What can hang from each mark
J_353: J_992
J_961: J_405 J_675
J_39: J_405
J_992: J_353 J_901
J_675: J_39 J_353 J_961
J_514: J_675
J_405: J_961
J_901: J_992

Known rows, with every way that one mark hangs from another
J_675(J_39 J_961(J_405)): [ 0.02  0.42 -2.17 -0.44 -1.77  1.18 -2.16 -1.71 -1.95  0.31  0.92 -0.83
 -0.79 -0.22  0.44  0.90 -3.49]
J_675(J_353): [ 0.98  0.83  1.40 -0.34  0.78 -1.25 -0.50  1.58  1.88  0.27 -1.06 -0.99
 -0.07 -0.41 -1.00 -0.44  5.47]
J_901(J_992(J_353)): [ 0.58  1.67  3.21 -0.97  0.56 -0.81 -4.39 -1.87  0.83 -0.57  0.02 -3.03
  1.50 -0.81  0.27 -1.47  6.52]
J_405(J_961): [-0.94  1.16  1.71  0.26  0.83  0.62 -2.78  0.02 -0.93  0.12  0.23 -2.46
 -0.32  0.26 -0.07  0.89  3.19]
J_514(J_675(J_961)): [ 1.40 -0.92  0.11  1.08 -1.12  0.89 -1.22  0.76  1.45 -0.06  0.56 -1.32
 -0.54 -0.30 -1.11  0.54  2.90]
J_901(J_992): [ 0.20  1.06  3.02 -1.25  0.45 -0.01 -4.38 -0.20  0.98 -0.26 -0.57 -2.71
  1.01 -0.33 -0.11 -0.95  5.38]
J_514(J_675): [ 1.55 -0.76  0.66  0.68 -0.39  1.05 -0.46  0.93  1.29 -0.17 -0.15 -2.83
 -0.74 -0.50 -0.40 -0.12  3.97]
J_39(J_405(J_961)): [-2.03  0.93  1.00 -0.96  0.12  0.68  0.23 -1.06 -2.39 -0.43  0.38 -1.92
  0.23 -0.23  0.18  0.61  1.50]
J_405(J_961(J_675(J_353(J_992)))): [-0.59  0.26  1.06  1.06  1.59 -0.55 -0.19  0.69  0.33  0.19 -0.25  0.45
  0.12  0.81 -0.28  0.42  1.24]
J_405(J_961(J_675(J_39))): [-0.87  0.60 -0.35  0.61  1.11  0.52 -1.75 -0.59 -1.79  0.04  0.54 -0.88
 -0.73  0.54  0.85  1.16 -0.82]
J_675(J_353(J_992) J_961(J_405)): [ 0.54 -0.25  0.63  0.49 -0.76 -0.97  1.02  0.87  2.33  0.65 -0.75  2.00
  0.93  0.24 -1.82 -0.61  0.63]
J_675(J_39 J_353(J_992(J_901)) J_961(J_405)): [ 0.28 -0.59 -0.70 -0.39 -1.35 -0.10 -0.05  0.56  1.09  0.40  0.17  2.97
  0.44  0.28 -0.14 -0.36 -4.17]
J_992(J_353 J_901): [ 0.66  1.28  3.40 -0.31  0.05 -0.37 -2.81 -1.04 -0.32 -0.59  0.20 -2.98
  0.74 -1.42  0.85 -1.59  4.88]
J_961(J_405 J_675(J_39 J_353(J_992(J_901)))): [ 0.28 -0.93 -1.27  0.50  0.29  0.07  3.21 -0.34  0.09  0.63 -0.65  1.65
 -0.11  0.11  1.02 -1.34 -5.00]
J_405(J_961(J_675(J_39 J_353))): [-0.79  0.51 -0.39  0.68  1.39 -0.16 -0.96  0.02 -0.59  0.27  0.60  0.40
 -0.61  0.63  0.41  1.04 -0.39]
J_675(J_353(J_992(J_901)) J_961(J_405)): [ 0.30 -0.57  1.54  0.40 -0.91 -0.67  0.66  1.40  2.58  0.64 -0.48  2.58
  1.11  0.20 -1.60 -0.97 -0.01]
J_961(J_405 J_675(J_39)): [ 0.13 -0.23 -2.30  0.46 -0.06  1.00  1.74 -1.93 -2.07  0.59 -0.09 -0.98
 -0.97 -0.26  1.47 -0.45 -4.54]
J_675(J_39): [ 0.64  1.07 -0.78 -1.29 -0.20  0.69 -2.76 -0.49 -2.10 -0.48 -0.52 -3.40
 -1.06 -0.48  1.26  0.40  0.46]

Rows
[ 1.13 -0.21  0.42  0.67  1.28 -1.52  1.61  1.32  1.13 -0.11 -1.79  0.43
  0.28  0.13 -0.46 -0.92  1.78] | J_961(J_675(J_353(J_992)))
[-0.65  0.63 -2.06 -1.47 -1.71  0.61 -1.91 -1.55 -2.92 -0.64  0.89 -0.57
 -0.38 -0.34  0.42  1.29 -2.56] | J_675(J_39(J_405) J_961)
[-0.63  0.29 -0.05  0.70  1.39 -0.27 -0.53  0.27 -0.42  0.07  0.06  0.62
 -0.20  0.85  0.42  0.69 -0.81] | J_405(J_961(J_675(J_39 J_353(J_992))))
[-0.42 -0.37 -0.59 -1.42 -1.24 -0.65  0.24  0.69  0.11 -0.57  0.19  3.20
  0.85  0.18 -0.21  0.09 -3.27] | J_675(J_39(J_405) J_353(J_992(J_901)) J_961)
[-1.87  0.49  0.32 -0.40  0.62 -0.04  1.68 -0.82 -1.63 -0.25  0.43 -0.02
  0.25 -0.01  0.04  0.49  0.40] | J_39(J_405(J_961(J_675(J_353))))
[-0.69  0.51  0.76  1.07  1.62 -0.44 -0.60  0.44  0.17  0.41  0.28  0.25
 -0.25  0.55 -0.28  0.78  1.67] | J_405(J_961(J_675(J_353)))
[ 0.26  0.20 -2.14 -0.31 -1.18 -0.23 -0.63 -0.47  0.56  0.78  1.02  1.93
 -0.49 -0.03 -0.41  0.72 -2.61] | J_675(J_39 J_353 J_961(J_405))
[ 1.47 -1.65  0.17  1.33 -1.11  0.29  1.65  1.35  3.35  0.42  0.14  1.17
  0.17  0.04 -1.60 -0.40  1.23] | J_514(J_675(J_353(J_992) J_961(J_405)))
[ 0.16 -0.53 -0.84 -0.47  0.60 -0.83  2.22  0.46 -0.54 -0.49 -0.88  1.56
  0.21  0.06  0.82 -0.74 -2.62] | J_961(J_675(J_39(J_405) J_353(J_992(J_901))))
[ 0.50 -0.72 -1.88  0.56  0.37 -0.10  3.43 -0.68 -0.09  0.61 -0.79  1.23
 -0.23  0.15  0.88 -1.10 -4.54] | J_961(J_405 J_675(J_39 J_353(J_992)))
[-1.76  0.24  0.59 -0.40  0.62 -0.17  2.08 -0.56 -1.47 -0.46 -0.11  0.18
  0.64  0.17  0.02  0.17 -0.03] | J_39(J_405(J_961(J_675(J_353(J_992)))))
[ 1.42 -1.65 -1.39  0.81 -1.39  0.69  1.12  0.71  2.32  0.25  0.58  1.45
 -0.30  0.15 -0.60  0.02 -1.69] | J_514(J_675(J_39 J_353(J_992) J_961(J_405)))
[ 1.88 -1.23 -0.43  0.19 -0.27  0.34  0.75  1.56  2.23 -0.30 -0.43 -0.36
 -0.50 -0.07  0.00 -0.35  1.05] | J_514(J_675(J_39 J_353(J_992)))
[-1.24  0.98 -1.11 -1.61 -0.31  1.10 -1.20 -1.49 -3.36 -0.65  0.55 -2.13
 -0.66 -0.23  1.53  0.95 -1.71] | J_675(J_39(J_405(J_961)))
[-0.83  0.04  0.54  0.62  1.31 -0.07 -0.78  0.65 -0.23  0.07  0.23  1.05
 -0.08  0.78  0.58  0.49 -1.30] | J_405(J_961(J_675(J_39 J_353(J_992(J_901)))))
[-2.00  0.54  0.29 -0.45  0.43  0.40  1.11 -1.22 -2.51 -0.41  0.41 -1.00
  0.16 -0.08  0.34  0.58  0.14] | J_39(J_405(J_961(J_675)))
[ 0.18  0.01 -1.84 -0.39  0.75 -0.90  1.80 -0.23 -0.92 -0.21 -0.33  0.83
 -0.46 -0.20  0.68 -0.01 -1.53] | J_961(J_675(J_39(J_405) J_353))
[ 0.63 -1.02 -1.77  0.01 -1.73  1.37 -0.40 -0.42 -0.35 -0.46  1.30 -0.57
 -0.77 -0.35  0.01  0.96 -1.05] | J_514(J_675(J_39(J_405) J_961))
[ 0.37 -0.37 -0.75  1.11  0.67 -0.40  3.30 -0.48  0.70  1.09 -0.46  0.69
 -0.28 -0.21 -0.12 -1.04 -1.05] | J_961(J_405 J_675(J_353))
[-1.92 -0.01  1.22 -0.49  0.54  0.03  1.87 -0.23 -1.32 -0.42  0.09  0.59
  0.76  0.12  0.20 -0.09 -0.46] | J_39(J_405(J_961(J_675(J_353(J_992(J_901))))))
[ 1.00 -1.50 -1.35  0.09 -1.36  0.29  1.35  0.81  1.63 -0.42  0.58  1.58
 -0.06  0.05 -0.60  0.33 -1.05] | J_514(J_675(J_39(J_405) J_353(J_992) J_961))
[ 0.74 -0.23  2.10  0.05 -0.47 -1.38 -1.00  2.39  2.67  0.03 -0.88  2.19
  1.18  0.22 -1.82 -0.52  2.37] | J_675(J_353(J_992(J_901)) J_961)
